Each row was made from one walk, in order. Every step used is in the known rows, and no mark comes twice. Write each row's walk.
In the rows, 128 means zero.
Known rows
r g: [154 118 100 105 108 105 164 129 119 110 114 149  97 143 119 142 183 103
  83 105 121 157 122 146  86  86 145 164 103 113]
f w: [136 139 123 119 121 104 147 155 115 110 105 124 114 143 127 172 155  90
 101 124 122 152 124 164  98 103 171 156 116 123]
q m w: [160 150  93 146 107 123 141 134  90 115  72 131 101 153 160 180 189  96
 100  95 129 129 138 170  91  92 138 155 106 131]
r g m x: [171 137  49  98 104 105 164 113 117 117  91 157 103 142 127 169 214 108
  74  78 146 168 139 158 112  91 136 154  83 111]
w f s m g: [146  78  79 106 116  99 133 142  95  88  65 113 131 161 153 172 192 103
  80  84 137 157 139 148 124  99 141 157  87 128]
x m s f: [143 134  91 129  94 106 144 151  77 105  75 123 124 149 161 139 185 104
 101  47 146 150 137 157 110 107 114 161  92 138]
w f s m p: [148 111 101 118 103 101 167 132  82  87  79 145 143 149 153 161 178  91
 109  85 137 148 139 164 142 101 153 169  60 127]
r g m s f w: [174 125  97 124 114  94 144 173  97  87  53 132 129 146 158 171 180 114
  66  53 161 157 122 146 151 108 116 158  88 135]
r g m b: [154 121 101  95  89  98 156 106 113  95  76 152  96 146 150 152 197 119
  82  83 140 161  84 160 136  95 122 157  73 104]
q m g: [156 109  74 130 122 109 147 127 104 118  94 124  95 153 148 162 193 102
  81  90 126 142 128 158  90  86 134 145 108 116]
b m s f w: [158 137 118 114 114 104 138 190  84 104  65 131 136 154 156 166 170  98
  91  65 150 146 128 160 137 106 133 154  94 126]
f s: [110 138 119 119 103 109 129 137 107 104 102 118 116 166 119 159 150  97
 110 122 121 152 137 164 113  91 170 167  93 118]
f s m: [128 114 108 113 110 114 141 143  97  87  81 120 126 154 141 155 177  99
  98 105 128 145 143 163 137  87 156 173  93 116]
w m: [148  95 101 111 113 122 152 128 100 104 105 137 119 138 143 151 172  85
 102  97 121 157 117 161  85  89 162 154 109 116]
b m: [141 120 103 101 107 119 159 144 103 120 113 157 108 156 128 138 190  90
 103  96 119 148 116 159  87  82 151 148 100 102]
b m w: [154 142  98 119  93 124 142 140  97 119  81 152 100 163 150 167 199  88
 108  90 132 143 122 165  91  86 144 142  91 115]
r g m p: [169 119  78 127  94 100 188 101 113  99  99 178  97 140 143 145 202 101
  88  72 138 159 105 153 121  85 132 149  59 109]
w f s: [120 117 115 111 112 100 131 150  93 102  92 119 143 165 121 166 153  99
 106 111 124 157 141 154 101 107 164 170  91 139]
r g m s: [169 128  87 120  89 109 145 123 106  93  68 136 109 154 144 152 205 124
  86  65 141 164 118 139 123  83 116 155  83 127]
x m p: [142 137  92 140  91 105 188 114  95 107 116 156 105 150 147 146 188  85
 115  84 131 141 115 168 102  94 149 151  76 121]
w m p: [157 111 100 125 102 113 175 108  96 105 108 161 116 136 154 151 174  79
 117  87 129 152 111 169 104  89 162 149  74 110]
m b: [124 146 130  92  88 102 140 106 110 118  97 131  98 139 142 148 164 104
 121 114 120 159 101 176 107 103 150 162  86 105]
p m s: [146 137 117 114  88 114 131 127  94 101  92 133 112 171 148 147 195 119
 110  80 129 163 122 151 113  84 131 155  97 131]
p m g r: [153 102 100 118  99 102 142  91 125 126 100 136  92 153 135 176 214 148
  83  80 120 168 101 143 124  94 132 136  90 111]
s f w m g: [164  77  81 116 130 101 140 160  99  95  75 123 122 144 168 181 171  86
  69  68 149 158 116 157 115 105 143 140 104 119]
b m w f: [162 117  91 108 101 112 145 153  83 118  73 152 131 160 150 174 199  89
 104  80 131 151 127 154  77 105 139 147  92 137]

Write each row's walk
[161 129  70  96 113 118 150 121 101 123  99 140 124 137 138 176 185  85
 104  92 137 162 145 174  94  95 166 154  98 112] : w m x
[154 121  79 131  96 107 151 145  80 106  74 132 129 161 156 179 199  93
 101  77 135 147 131 155  72 115 136 152 101 158] : x m w f
[140 106  67 127 102 104 154 125 108 107 103 123  94 163 146 157 202  97
  87  82 132 151 116 152  85  91 138 137 105 122] : x m g
[147 132 102 138 112 109 124 161  73  97  54 117 143 179 151 196 170 101
  95  94 139 134 149 162 118 105 147 167  91 152] : q m w f s
[143  96  84 109 105 105 141 117 113 108 112 140  87 170 145 152 206 109
  83  85 127 167 110 148  93  84 134 137 102 114] : p m g
[137  96  84 113 110 106 131 132 107  89  73 110 109 162 151 164 190 102
  85  94 135 153 137 156 133  85 145 155  89 111] : f s m g
[155 152  72  86 106 116 156 134 103 138 105 158 113 152 123 162 201  89
 105  93 135 155 145 173  98  89 158 150  90 100] : b m x
[143 113 123  92  95 112 142 114  96 100  84 136 115 141 161 156 169  97
 111  98 130 155  91 176 118  98 152 158  87 105] : w m b
[137 121 108 120  99 105 119 152  80  89  67 130 137 193 149 189 180 106
  97  90 140 154 133 155 120 105 146 160  85 151] : p m w f s
[149 102 101 123 104 103 134 106 118 109  67 110 112 146 141 186 199 141
  85  88 128 155 125 150 160  94 141 150  79 109] : f s m g r
[142 146  77  96 108 112 140 133  98 107  77 125 128 151 136 178 190  96
  99 102 142 151 169 177 142  94 161 172  85 113] : f s m x
[170 127  75 100 130 107 147 161  91 113  79 136 142 133 152 194 171  81
  84  76 156 156 147 178 123 114 159 157  99 120] : s f w m x
[138 139 106 114  98 106 130 139  91 118  80 124 118 133 149 138 166 105
 112  67 135 164 144 159 101 106 123 166  89 130] : m s f
[126 130 130  93  91 104 132 126  94  84  63 119 119 156 159 160 171 108
 108 106 136 145 115 178 165  98 147 174  74 105] : f s m b
[147 146 120 122 114  99 131 173  93 106  69 115 131 140 152 169 153 100
  99  80 144 155 138 161 126 115 139 163  99 136] : m s f w
[151 129  72  89 114 105 140 142  85 105  68 125 150 151 137 185 192  98
  95  91 143 155 172 169 133 108 158 174  83 129] : w f s m x
[157  85  94 116 109  96 134 116 107 108  58 111 133 145 142 194 202 142
  81  78 129 159 128 142 151 107 137 154  77 125] : w f s m g r
[146 115 100 121 101 100 140  87 132 139  97 121  92 131 125 177 193 137
  98  96 114 167 114 147 107  98 144 139  89 109] : m g r
[172  91 105 127 117 104 142 120 120 114  75 117 117 138 146 207 186 128
  79  87 130 159 100 151 137 102 153 133  98 115] : f w m g r
[157 114  75 123  98 107 139 127  93 108  63 140 122 147 154 179 199 101
  99  75 134 166 127 151  77 112 130 148  88 148] : g m w f
[151 130 102 106  98 111 139 159  81 116  75 142 125 149 154 134 184 102
 103  51 143 154 133 157 114  97 117 156  82 119] : b m s f
[139 125 121  87  93 107 148 112 100 100  77 132 108 133 162 148 187 105
 110 101 127 152 108 176 131 100 140 168  85 103] : s m b
[152 122  97 119  99 109 180 107 100 104 101 157 108 125 154 141 191  87
 115  90 126 149 129 169 117  90 150 159  71 109] : s m p
[153 135 103 127 112  99 133 167  93  95  56 121 131 141 159 172 170 107
  87  61 154 159 129 157 139 113 125 155  91 136] : g m s f w
[165 118  81 117  96 102 145 139  94  97  61 141 116 140 157 140 196 119
  77  37 153 166 128 143 128  99  99 162  77 128] : r g m s f
[153 133 120 118 113 100 132 176  85  95  73 128 131 158 161 168 172 109
  87  66 150 156 126 157 140 110 127 158 101 138] : p m s f w
[150 126  94 117 100 106 136 134  92 119  78 134 123 145 145 178 181  93
 112  95 124 161 138 156  63 115 146 156  97 148] : m w f
[158 113  85 124  99 100 132 149  91  80  47 134 134 180 146 191 188 111
  75  77 150 155 129 145 130 102 134 162  73 147] : r g m w f s
[159 105  77 115 105 107 167 119 118  97  96 156  98 145 130 147 204 111
  70  80 132 163 109 142 104  84 129 153  91 114] : r g m
[166  87  94 122 108 109 143  94 121 124  86 124 107 133 143 184 196 131
  88  80 122 164 104 147 118  95 146 135  91 109] : w m g r
[136 129 113 117 126  97 146 171 103 112  95 129 123 132 140 164 150  89
  90  94 135 154 134 165 108 117 150 161 108 125] : s f w
